Each row was made from one walk, in order. Every step used is in the known rows, and no mark comes twice. Write each row's walk.
Known rows
y-n-w: -2.25 -0.69 1.33 1.06 2.61 -1.97 -1.63 -1.27 -2.14 -0.52 1.24 0.76 0.11 2.78 0.41 -4.22 0.65 -1.35 2.49 -2.22 -1.57
w-b-a-j: -0.28 2.25 0.13 -0.30 -0.56 -1.62 -3.84 1.98 -3.82 1.19 -2.05 0.43 2.93 1.39 3.53 -2.08 1.87 -0.31 3.92 -0.50 -0.43
w-j-y-n-a-b: -1.87 -0.24 2.13 -0.83 4.73 -2.74 -1.04 -0.07 -2.77 0.28 4.06 4.23 -1.24 -0.87 1.35 -0.73 0.26 1.85 1.37 -0.61 -3.70
w-n-y-j: -1.75 2.72 -1.99 2.74 1.32 2.66 -1.57 1.02 -1.93 -0.14 3.02 1.72 -1.70 -0.69 -0.05 -3.73 -0.69 -4.55 -2.32 -0.62 -0.22
b-a-n-w-j-y: -0.57 0.07 4.54 0.82 -0.58 -1.85 0.85 2.37 1.40 2.61 -0.49 4.67 0.75 2.87 0.26 -2.23 4.35 -1.00 4.61 0.29 3.18
y-n-w-b: -2.42 0.39 0.54 -0.25 2.06 -2.35 -2.95 -0.34 -3.65 -0.82 0.83 1.18 0.47 3.38 1.75 -5.55 1.07 -0.34 4.34 -3.76 -2.09
n-a: -5.19 0.86 -2.12 0.15 3.17 1.41 0.36 -1.50 -4.28 1.18 1.58 -0.05 0.64 0.73 0.61 0.46 -0.04 -1.26 -0.99 0.33 -2.01
b-a-j-w-n-y: -1.28 0.95 0.45 -0.31 0.75 1.40 -2.01 0.87 1.01 -1.17 -0.80 0.48 -0.22 -2.56 1.34 0.12 -0.89 -2.49 0.20 4.24 0.71
j-y: 0.73 1.88 2.14 3.50 1.92 -0.20 1.95 0.31 -2.54 2.81 1.79 2.99 0.27 0.46 -0.91 2.08 -1.49 -2.05 -0.84 -3.72 0.50
b-a-j-y-n: 3.03 -1.42 3.92 0.74 0.19 -3.34 -0.62 1.06 -2.27 1.18 0.54 1.80 2.46 -0.53 2.17 -0.59 1.25 -1.02 2.94 0.58 -1.21
y-j-w: 1.53 2.65 -0.81 2.09 0.81 3.89 1.10 1.31 0.59 1.49 3.04 2.55 -2.40 0.76 1.07 0.89 -0.83 -2.53 -0.91 -1.77 3.11
a-n-y-j-w-b: -0.05 4.64 -0.17 1.98 -2.34 3.25 1.67 5.57 0.84 -1.02 -0.24 3.51 -3.89 0.92 1.14 -2.65 2.05 -0.40 0.88 -2.21 4.02
a-j: -1.25 2.48 -0.51 2.16 0.33 -0.02 -1.90 1.80 -2.39 0.04 -1.19 -0.37 2.04 -0.15 1.27 -0.30 -1.40 -1.12 -1.08 -0.85 -0.33
j-w: -0.51 2.87 0.36 1.24 2.56 3.21 0.46 -0.44 0.63 0.64 1.12 1.71 -2.51 0.40 -0.31 3.08 -2.96 -0.88 -1.62 -1.27 1.84
w-b-a-n-y-j: 0.85 2.95 0.47 1.08 -2.71 0.40 -0.76 4.63 -1.12 0.45 -0.67 2.96 -0.05 2.37 2.96 -4.75 5.05 -1.05 3.92 -0.72 2.90
j-y-n: 2.39 0.29 3.74 2.52 2.40 -1.58 1.35 -0.07 -2.97 1.55 3.15 3.47 -0.72 0.11 -0.39 0.25 -1.38 -0.61 0.39 -3.96 -2.28
y-j: 0.83 2.43 -1.00 3.05 0.26 1.94 -0.02 1.28 -1.97 2.10 3.04 2.18 -0.24 1.78 1.33 -1.77 0.83 -3.63 -0.32 -2.49 1.55
b-a: 0.31 0.83 1.44 0.44 1.33 0.05 -1.72 -0.73 -1.30 1.98 0.73 1.14 1.13 2.06 0.77 -0.05 1.53 -2.32 1.74 0.83 1.09
a-n-w-b: -3.42 3.24 0.35 2.10 -1.45 0.12 -0.91 3.06 -1.44 -0.01 -2.66 2.80 0.48 4.65 -0.42 -4.08 1.33 -0.29 2.60 -3.75 2.05
j-w-b-a-n: 1.25 3.31 1.50 -0.40 -1.27 3.08 -0.53 2.01 1.04 0.90 -1.78 3.75 -1.98 2.02 1.05 1.04 0.43 1.03 2.13 -0.93 2.42
a-n: -0.06 3.49 1.43 3.49 -1.00 2.27 -0.10 2.46 -0.49 0.51 -1.11 2.67 -0.92 2.51 -1.39 -0.73 -0.74 -0.03 -1.47 -2.42 1.42

Which walk is each row?
2.12 2.41 -0.50 -0.30 -0.60 2.83 -0.32 1.93 -0.43 2.37 1.79 3.10 -1.29 1.56 3.55 -0.68 2.20 -2.04 3.19 -1.05 2.85
y-j-w-b-a
0.76 2.76 -1.42 2.17 1.02 5.45 -0.56 0.67 0.23 1.55 3.47 3.55 -2.84 -0.23 -0.16 0.14 -3.01 -3.56 -2.50 -1.30 0.72
y-j-w-n
0.56 2.82 0.74 -1.28 1.13 1.95 -1.46 0.10 -0.57 1.44 -0.27 2.17 -1.23 1.50 2.07 1.50 -0.08 -0.18 2.83 -0.78 1.51
j-w-b-a
-0.64 3.18 1.36 0.13 -1.73 0.05 -1.61 3.43 -1.37 -0.24 -2.18 2.34 -0.09 2.10 2.03 -3.34 3.53 0.07 3.76 -0.60 1.86
w-b-a-n-y
-2.48 0.25 -1.16 -2.24 2.11 0.13 -1.20 0.66 -4.28 -1.63 0.40 0.40 -0.64 -1.00 2.90 -1.36 -0.57 1.92 2.04 0.25 -4.67
y-n-a-j-w-b
0.69 3.14 1.62 0.43 -2.02 0.77 -2.21 2.69 -1.79 1.34 -1.91 3.05 0.81 3.24 1.45 -2.39 2.64 0.40 3.31 -1.92 1.19
w-b-a-n
-2.82 -0.37 1.80 -0.94 3.55 -2.90 -2.89 -0.83 -1.38 -0.37 2.11 1.54 -0.76 2.63 1.02 -5.05 2.14 0.02 3.74 -1.48 -1.97
y-n-w-j
0.29 0.84 0.73 -0.19 0.62 2.21 -2.78 -0.03 0.33 0.55 -0.72 1.39 0.71 -1.09 1.17 1.30 -2.07 -2.15 -0.46 3.15 0.16
b-a-j-w-n
0.39 -1.44 3.69 0.13 1.27 -4.28 0.06 -0.03 -3.18 1.59 1.55 3.47 1.14 2.35 1.66 -3.05 2.55 -1.17 5.92 -2.91 -0.90
j-y-n-w-b-a
2.45 0.29 2.86 -0.55 -0.63 -3.32 -2.34 2.14 -4.29 1.02 -0.35 2.26 2.72 0.22 3.51 -2.01 1.92 0.44 4.91 -1.92 -2.45
w-b-a-j-y-n
1.36 1.87 2.62 1.64 -1.86 1.32 -0.44 1.93 0.29 1.20 -1.32 2.84 0.53 2.65 -0.30 -0.71 1.99 -0.80 1.14 0.51 2.20
b-a-n
-0.64 -1.06 2.58 2.42 0.74 -4.09 0.29 1.63 -2.93 -0.02 0.02 1.26 2.07 -0.26 1.03 -2.08 -0.17 -1.34 2.12 -1.81 -1.44
a-j-y-n-w
-5.71 1.51 -3.01 1.09 3.60 2.69 -3.78 -1.94 -3.22 -0.84 1.99 2.07 0.31 -0.81 -0.49 -0.32 -4.44 -1.74 -3.70 1.47 -3.46
w-n-a-b
0.35 2.41 -0.73 -0.32 0.25 1.64 0.51 2.68 0.06 0.21 1.74 2.14 -2.43 -0.07 3.51 -1.79 3.67 -2.46 2.98 0.48 4.03
n-y-j-w-b-a
-2.77 3.11 -1.04 0.93 3.49 4.07 -0.62 -0.51 0.62 -1.40 1.54 1.64 -3.80 -1.95 -1.33 1.54 -4.01 -2.17 -2.91 0.53 0.25
j-w-n-y
-2.40 0.06 1.36 0.71 -0.26 -4.09 -1.10 1.77 -3.12 1.93 -1.77 1.65 3.93 2.20 2.95 -2.94 3.03 -2.30 5.69 -1.30 0.94
n-w-b-a-j-y
-1.60 2.61 -0.92 1.52 1.32 3.41 -2.40 0.57 -0.48 -0.45 -0.32 0.99 -0.69 -2.00 -0.42 1.67 -5.30 -1.32 -3.04 0.45 -1.10
a-j-w-n
2.01 0.20 2.75 2.55 0.81 -2.84 0.00 1.89 -3.33 0.36 0.74 1.55 1.42 -1.40 0.82 -0.35 -1.46 -0.05 0.39 -2.38 -2.53
a-j-y-n
-2.28 1.83 3.22 2.46 -0.01 -1.07 1.07 2.82 0.63 1.46 -0.57 4.89 -0.80 2.79 -1.05 -2.60 2.17 -0.47 1.90 -2.87 2.13
a-n-w-j-y
-2.49 2.66 -1.16 1.21 1.58 2.75 -1.65 1.53 0.09 -2.00 -0.82 0.43 -1.66 -2.93 -0.06 0.52 -3.61 -1.49 -2.71 1.37 -0.10
a-j-w-n-y
-1.68 3.83 1.00 2.88 -0.81 1.17 0.94 3.69 0.24 -1.34 -1.22 1.77 -1.83 1.01 -1.19 -2.22 0.80 -0.52 -1.10 -0.94 2.33
a-n-y
-5.26 0.82 -2.36 0.42 1.82 -0.11 -0.72 0.39 -4.61 0.03 -0.40 -1.09 2.52 -0.59 1.74 -0.21 -0.26 -1.01 -1.09 1.83 -2.67
n-a-j
-4.46 1.92 -2.46 0.01 4.23 4.88 -1.96 -1.96 -0.47 -1.27 2.05 2.68 -2.31 -1.81 -0.64 2.86 -5.56 -1.51 -3.66 2.03 -1.65
j-w-n-a-b
-3.62 0.15 -0.73 1.18 1.81 -1.04 1.92 1.05 -4.91 1.38 0.47 0.75 2.41 -1.82 1.32 1.39 -0.67 -1.24 -1.00 0.44 -2.53
n-a-j-y
-0.24 3.36 1.27 -0.60 -1.03 2.39 0.09 3.02 1.32 -0.46 -1.93 2.71 -2.79 0.90 1.60 -0.23 1.89 0.74 2.70 0.30 3.28
j-w-b-a-n-y
-0.94 -0.08 2.10 1.48 0.49 -4.40 -0.64 2.22 -4.40 -0.07 -0.34 1.71 2.26 0.28 2.19 -3.38 0.24 -0.33 3.55 -3.70 -2.25
a-j-y-n-w-b
-2.25 1.48 -3.09 0.99 2.08 5.47 0.56 -0.38 -1.57 1.35 3.93 2.86 -2.62 -0.75 0.55 0.17 -2.11 -3.47 -2.38 0.92 -0.52
y-j-w-n-a
-0.60 3.47 -0.93 0.34 0.35 1.19 -1.81 2.65 -1.85 -0.22 -1.88 0.58 -0.04 -0.50 2.18 0.90 -2.12 0.43 0.46 -1.77 0.22
a-j-w-b
0.93 1.08 1.33 -0.14 0.02 0.64 -1.34 0.97 0.68 0.74 -1.35 0.74 0.89 -0.66 2.40 1.83 -0.19 -1.14 1.07 2.60 1.78
b-a-j-w
